Every row comes from one small tree of marks. Brackets hold a mark, then the marks that hang from it, in alphabetical order. Every link used is in the known rows. Which tree was each row made from?
Known rows:
{Q {S {H {N C W}}}}: [+0.73 -1.13 +0.06 +0.00 +0.02 +3.05 +0.53 -0.18 -0.56 +1.51 +2.16 +2.05 -0.34 -0.43 +0.33 -0.77 -1.48 -0.51 +0.05 +2.53 +0.69 +2.27 +1.83 +0.33]
{S Q}: [+1.97 -0.51 -1.65 +0.71 -0.41 +4.58 +0.65 -1.79 +0.70 +0.85 +1.12 +0.73 +0.08 +0.83 +0.06 -1.65 -2.86 +2.19 +1.17 -0.21 +1.06 -1.04 +3.34 -1.14]
{G {C {N H T {W S}}}}: [-1.46 -0.59 +1.94 -0.26 +0.33 +0.69 -2.43 +1.26 +0.43 +0.03 +0.65 +1.21 -2.31 -0.62 -0.23 -2.22 +1.49 +0.16 -2.06 -0.03 -0.75 +0.25 -0.81 +1.66]
{H {N C Q T {W G}}}: [-1.55 -2.97 +0.60 -0.95 +1.26 -2.85 +0.73 -0.75 -1.05 +1.43 +1.64 +0.08 -1.73 -0.80 +1.68 +0.12 -0.43 -0.60 -1.76 -1.85 +0.02 +1.95 -0.97 +1.92]
{C {N T}}: [-0.37 -0.32 +1.34 -0.51 -0.78 +3.14 +0.08 -1.02 +3.37 -0.80 +1.61 +1.98 -1.57 -1.47 -0.74 -0.03 -1.07 +3.52 -0.57 +0.01 +0.72 +0.25 +0.37 -1.42]
{S {H {N W}} Q}: [+2.95 -2.54 -0.98 -1.49 -0.58 +4.45 +0.81 +0.47 -0.41 +1.89 +2.16 +0.94 +0.82 +3.10 +2.76 +0.76 -2.15 +2.03 +1.26 -0.27 +1.29 +2.30 +4.72 +0.36]
{G C {W S}}: [-0.11 +1.78 -0.50 +1.01 -0.27 +4.90 -0.87 -0.91 -2.61 -0.22 +0.37 +0.04 -0.03 -0.28 -2.11 -3.11 +0.26 +2.32 -0.08 +2.20 -2.44 -2.26 -0.08 +1.34]
{D {N Q T W}}: [+0.44 -0.50 +1.17 +0.05 +0.23 +0.47 +2.43 -3.10 +0.89 -0.02 +0.09 +2.44 -2.19 -1.95 +1.59 -0.68 -2.51 +0.80 -0.65 -1.93 +0.26 +0.66 +0.73 +1.45]
{S {H N} Q}: [+4.03 -1.29 -2.10 -1.31 -1.53 +5.72 +1.33 +0.10 +0.99 +1.14 +1.94 -0.37 +0.59 +2.23 +1.90 +0.27 -1.70 +2.94 +0.53 +0.17 +1.93 +1.22 +4.39 -0.71]
{T {N W}}: [-0.82 -0.51 +1.14 -0.72 -0.87 +2.13 +0.00 -1.43 +1.29 +1.42 +0.56 +3.71 -1.29 +2.05 +0.00 -1.06 -4.88 +3.25 +1.12 +0.77 +0.35 +1.20 +1.17 -2.83]
{H {N Q T}}: [+0.77 -2.18 +2.04 -1.26 -1.29 +0.69 +0.58 -2.19 +1.61 -0.62 +2.24 -0.05 -1.04 -0.23 +1.27 +0.27 -0.33 +2.58 -0.54 -1.47 +0.70 +1.82 +0.22 +0.18]
{G {C {N T}} {W {S H Q}}}: [+2.45 +0.95 -1.13 -1.55 +0.50 +5.09 -0.19 +1.61 -1.99 -0.79 +0.56 -0.77 +0.25 +1.35 +1.96 -1.25 +2.94 +1.54 -0.35 +0.43 -1.33 -1.96 +2.16 +2.24]
{N C H}: [+0.97 -1.01 -1.03 +0.13 -1.48 +1.04 -0.02 -1.50 +1.18 +0.70 +0.73 +1.92 -1.74 -2.20 -0.66 -2.04 -1.61 +0.89 -1.63 -0.37 -0.05 +0.83 -0.11 -0.63]
{C {N H Q T {W G S}}}: [-1.09 +0.09 +0.18 +0.38 +1.38 -2.95 -1.35 +1.56 +1.04 +1.96 +0.35 +0.77 -1.36 -1.61 -0.61 -2.46 -0.40 -0.75 -2.75 -2.82 +0.50 +0.70 -0.78 +0.33]
{T {N C}}: [+0.10 +0.09 -0.30 -0.72 -1.27 +1.96 +0.81 -1.92 +2.12 +0.58 +0.33 +2.28 -2.02 +0.92 -0.25 -1.79 -3.51 +2.11 -0.45 +1.16 +0.12 +0.55 -0.48 -3.18]
{H {N C Q T W}}: [-0.61 -3.95 +3.08 -1.77 +0.11 -1.74 +0.36 -2.10 -0.38 +0.52 +2.29 +1.13 -1.91 +0.10 +3.13 +0.28 -0.49 -0.19 -0.74 -2.00 -0.55 +3.50 -1.10 +2.17]
{N Q T}: [+0.95 -0.80 +0.97 -0.33 -0.63 +0.99 +0.66 -2.65 +1.19 -0.63 +0.75 +1.61 -0.94 -0.99 +0.28 -1.02 -0.91 +2.61 +0.22 -2.15 +0.39 +0.07 +0.60 +0.17]
{W {G C} S}: [-0.96 +2.67 -3.19 +2.43 +0.97 +4.18 -0.41 +0.80 -0.33 +1.13 -0.78 -1.16 -0.76 -0.48 -4.74 -3.97 -0.33 +1.40 -1.74 +1.82 +0.27 -3.44 +0.45 -0.17]
{C {N H Q T {W G}}}: [-1.14 -1.48 +0.95 -0.19 +0.95 -3.63 -0.26 +0.89 +1.00 +2.03 +1.22 +2.40 -1.41 -2.56 +1.15 -0.54 -0.60 +0.80 -2.06 -3.18 +0.01 +0.82 -0.10 +0.52]
{G {C {N T}} {W S}}: [-1.02 +1.35 +1.40 -0.18 +0.21 +3.70 -1.22 -0.05 -1.05 -1.21 +1.08 +0.02 -0.88 -0.98 -0.65 -1.67 +2.29 +2.37 -1.28 +1.59 -2.34 -1.65 -1.26 +1.58]

Which tree is each row?
[+2.09 +0.58 -4.53 -1.19 +0.88 +4.28 +0.29 +2.52 -1.10 +0.18 -0.25 -4.17 -0.51 +2.70 -0.40 -1.18 +2.59 +0.18 -2.02 +0.61 +1.97 -2.13 +2.49 +1.80]	{W {G C} {S {H {N T}} Q}}
[+1.67 -0.46 +0.49 -0.74 -2.14 -1.03 +0.57 -1.51 +2.44 +1.71 +0.58 +2.55 -1.19 +0.59 +1.24 -2.20 -3.12 +2.74 -0.75 -1.86 +0.13 +0.94 +0.11 -3.06]	{T {N H Q}}
[+0.51 -1.75 +0.04 -1.19 +0.14 +2.72 -1.31 -0.68 -0.34 +0.13 +1.31 -1.39 -0.75 +3.00 +0.91 -0.84 -1.35 -0.85 -0.10 -0.18 +1.77 +1.76 +1.74 +0.89]	{H {N T {W {S Q}}}}
[+0.09 -1.94 +1.98 +0.02 +0.30 -0.21 -0.37 -0.91 -0.61 +1.93 +2.01 +0.25 -0.56 +0.95 +0.75 -2.53 -1.67 -1.22 -0.94 -0.64 -0.39 +3.22 -1.08 +0.82]	{H {N C Q {W S}}}
[+1.22 -0.39 -0.81 -1.23 -0.65 +3.19 +0.96 -0.96 +0.84 -0.88 +1.46 +0.26 -1.50 -1.09 -0.17 -0.20 +0.86 -0.17 -1.08 +2.26 +1.84 +1.22 +0.81 +0.20]	{Q {S {H {N C T}}}}
[+0.77 -0.52 +1.53 +1.97 -0.46 +1.85 +0.71 -2.13 +1.16 +1.23 +2.95 +0.45 +0.09 -1.18 -0.27 -2.00 -1.55 +1.17 +0.30 +1.46 +0.63 +0.55 +1.01 -1.28]	{H {N {Q S}}}
[-0.48 -0.53 -0.13 -0.39 +0.34 +1.41 +2.05 -3.04 +0.58 -0.56 -0.44 +2.15 -3.37 -2.43 +0.54 -0.67 -2.40 -0.43 -1.54 -0.12 +0.08 +0.90 -0.28 +1.27]	{D {N C T W}}
[-0.76 +0.25 +0.19 +2.14 +1.36 +0.99 +1.34 +0.94 +0.87 +2.22 +1.71 +0.71 -0.43 -2.01 -0.07 -1.95 +0.09 +2.96 -1.61 -0.33 -1.53 -2.56 +0.40 +0.00]	{W {G {C {N Q}}}}
[+1.43 +0.72 +0.85 -0.09 +0.01 +1.03 +1.26 -0.50 +0.35 +2.28 +0.64 +4.42 -0.06 +1.52 +1.15 -2.28 -3.36 +1.35 +1.83 +0.44 +0.82 +0.58 +2.44 -1.98]	{T {N {Q {S H}} W}}
[+1.85 +1.44 -1.92 +0.61 -0.06 +4.85 -0.62 -1.53 -2.19 +0.56 +0.63 -0.55 +1.19 +1.07 -0.60 -2.79 -2.02 +1.02 +0.85 +0.60 -0.47 -1.31 +2.08 -0.08]	{G {W {S Q}}}
[-1.61 -1.43 -1.83 -0.70 +0.71 -2.09 -0.52 -0.38 -0.76 +1.02 -0.46 +1.62 -2.68 -2.26 -0.72 -0.77 -0.69 -1.02 -2.28 -1.43 +0.30 +0.47 -0.55 +1.32]	{N C H T {W G}}
[+0.06 -0.88 +2.63 -0.43 +0.32 -1.99 -1.61 +0.30 +1.52 +0.99 +1.23 +2.00 -1.16 -0.96 +0.83 -2.28 -0.32 -0.35 -1.59 -2.75 +0.01 +2.09 -0.83 +0.45]	{C {N H Q T {W S}}}
[-0.04 -3.50 +2.57 -0.35 +0.05 -0.80 +0.75 -1.73 -0.52 +2.05 +2.91 +1.74 -0.79 +0.06 +2.62 -0.67 -2.02 +0.29 -0.28 -1.21 -1.05 +3.39 -0.25 +1.03]	{H {N C Q W}}
[-1.64 +0.45 -0.06 +1.90 +1.40 -3.19 +0.07 +0.09 -1.48 +3.30 -0.06 +2.13 -1.52 -0.46 +0.44 -3.61 -1.37 -0.64 -0.94 +0.84 -0.90 -2.35 +0.42 -0.70]	{T {N H {Q S} {W {G C}}}}
[-0.63 -1.30 +3.38 +0.93 +0.65 -2.54 -0.95 -0.87 +1.07 +1.06 +2.13 +3.46 -1.22 -2.90 +1.70 -1.72 -0.46 -0.67 -0.56 -1.08 +0.05 +0.87 +0.18 +0.39]	{C {N H {Q S} T W}}
[-0.96 +1.39 -3.62 +0.51 +1.10 -1.18 +0.66 -0.41 +0.18 +0.76 -2.47 -0.44 -3.72 -2.98 -2.15 -2.65 -1.51 -3.55 -4.54 -0.45 +1.26 -0.15 -1.32 +1.38]	{D {N C H T {W G S}}}
[+0.17 +0.13 -3.84 -0.08 +1.18 -1.57 -0.70 +1.03 -0.89 +3.24 -1.42 -0.03 -1.74 +2.60 +0.01 -3.62 -3.41 -3.08 -2.03 -0.72 +1.16 -0.23 +0.25 -1.85]	{T {N C H {W G {S Q}}}}
[+0.06 +1.39 -0.97 +2.10 +1.10 -0.66 -0.44 +2.15 +1.01 +2.60 +0.53 -0.81 -0.71 -1.86 -1.54 -4.14 +1.10 +0.33 -3.35 -0.71 -0.83 -2.13 -0.90 +0.03]	{W {G {C {N H Q}}} S}
[-1.13 -0.57 +1.09 +1.57 +1.65 -0.47 +0.85 +0.63 +0.96 +3.43 +1.75 +2.61 -0.07 -1.66 +0.13 -1.15 -2.81 +2.15 -0.42 -1.68 -0.50 +0.17 +1.03 -0.67]	{C {N Q {W G}}}
[+1.84 +0.68 -1.01 +0.43 -1.28 +5.50 +0.72 -0.34 +1.56 +0.67 +2.10 +0.76 +0.42 -0.49 -1.38 -1.02 -1.35 +2.23 +0.29 +3.25 +1.96 +0.59 +2.88 -1.61]	{Q {S {H N}}}
[+0.17 +0.13 -3.64 +1.80 +1.89 +1.03 -1.45 +1.70 -2.70 +2.89 -0.77 -1.00 -0.57 +1.07 -0.98 -3.63 -0.42 -1.56 -1.49 -0.46 +0.08 -2.85 +2.12 +1.57]	{N H {W {G C} {S Q}}}
[-0.09 -1.02 -0.83 +1.10 +0.59 -2.29 +0.14 +0.03 -0.69 +3.28 +0.47 +2.54 -0.43 -1.86 -0.05 -1.88 -2.46 +0.70 -0.86 -2.77 -0.06 +0.19 +1.18 +0.40]	{N H Q {W G}}
[+0.33 +0.77 -1.82 -0.29 +2.00 +0.85 +0.27 +2.01 -2.33 +1.19 -1.14 +0.31 -0.72 +0.86 -0.86 -2.44 +1.87 +0.22 -1.07 -1.71 +0.11 -1.57 +1.15 +3.33]	{N Q T {W {G C} {S H}}}
[+2.17 +0.34 -0.39 -0.23 +0.25 +1.00 +1.52 -1.70 +0.09 -0.54 +0.38 +2.08 -1.03 -2.05 +0.51 -2.08 +0.88 -0.68 -0.19 -0.30 +0.69 -0.41 +0.91 +0.94]	{N C {Q {S H}} T}
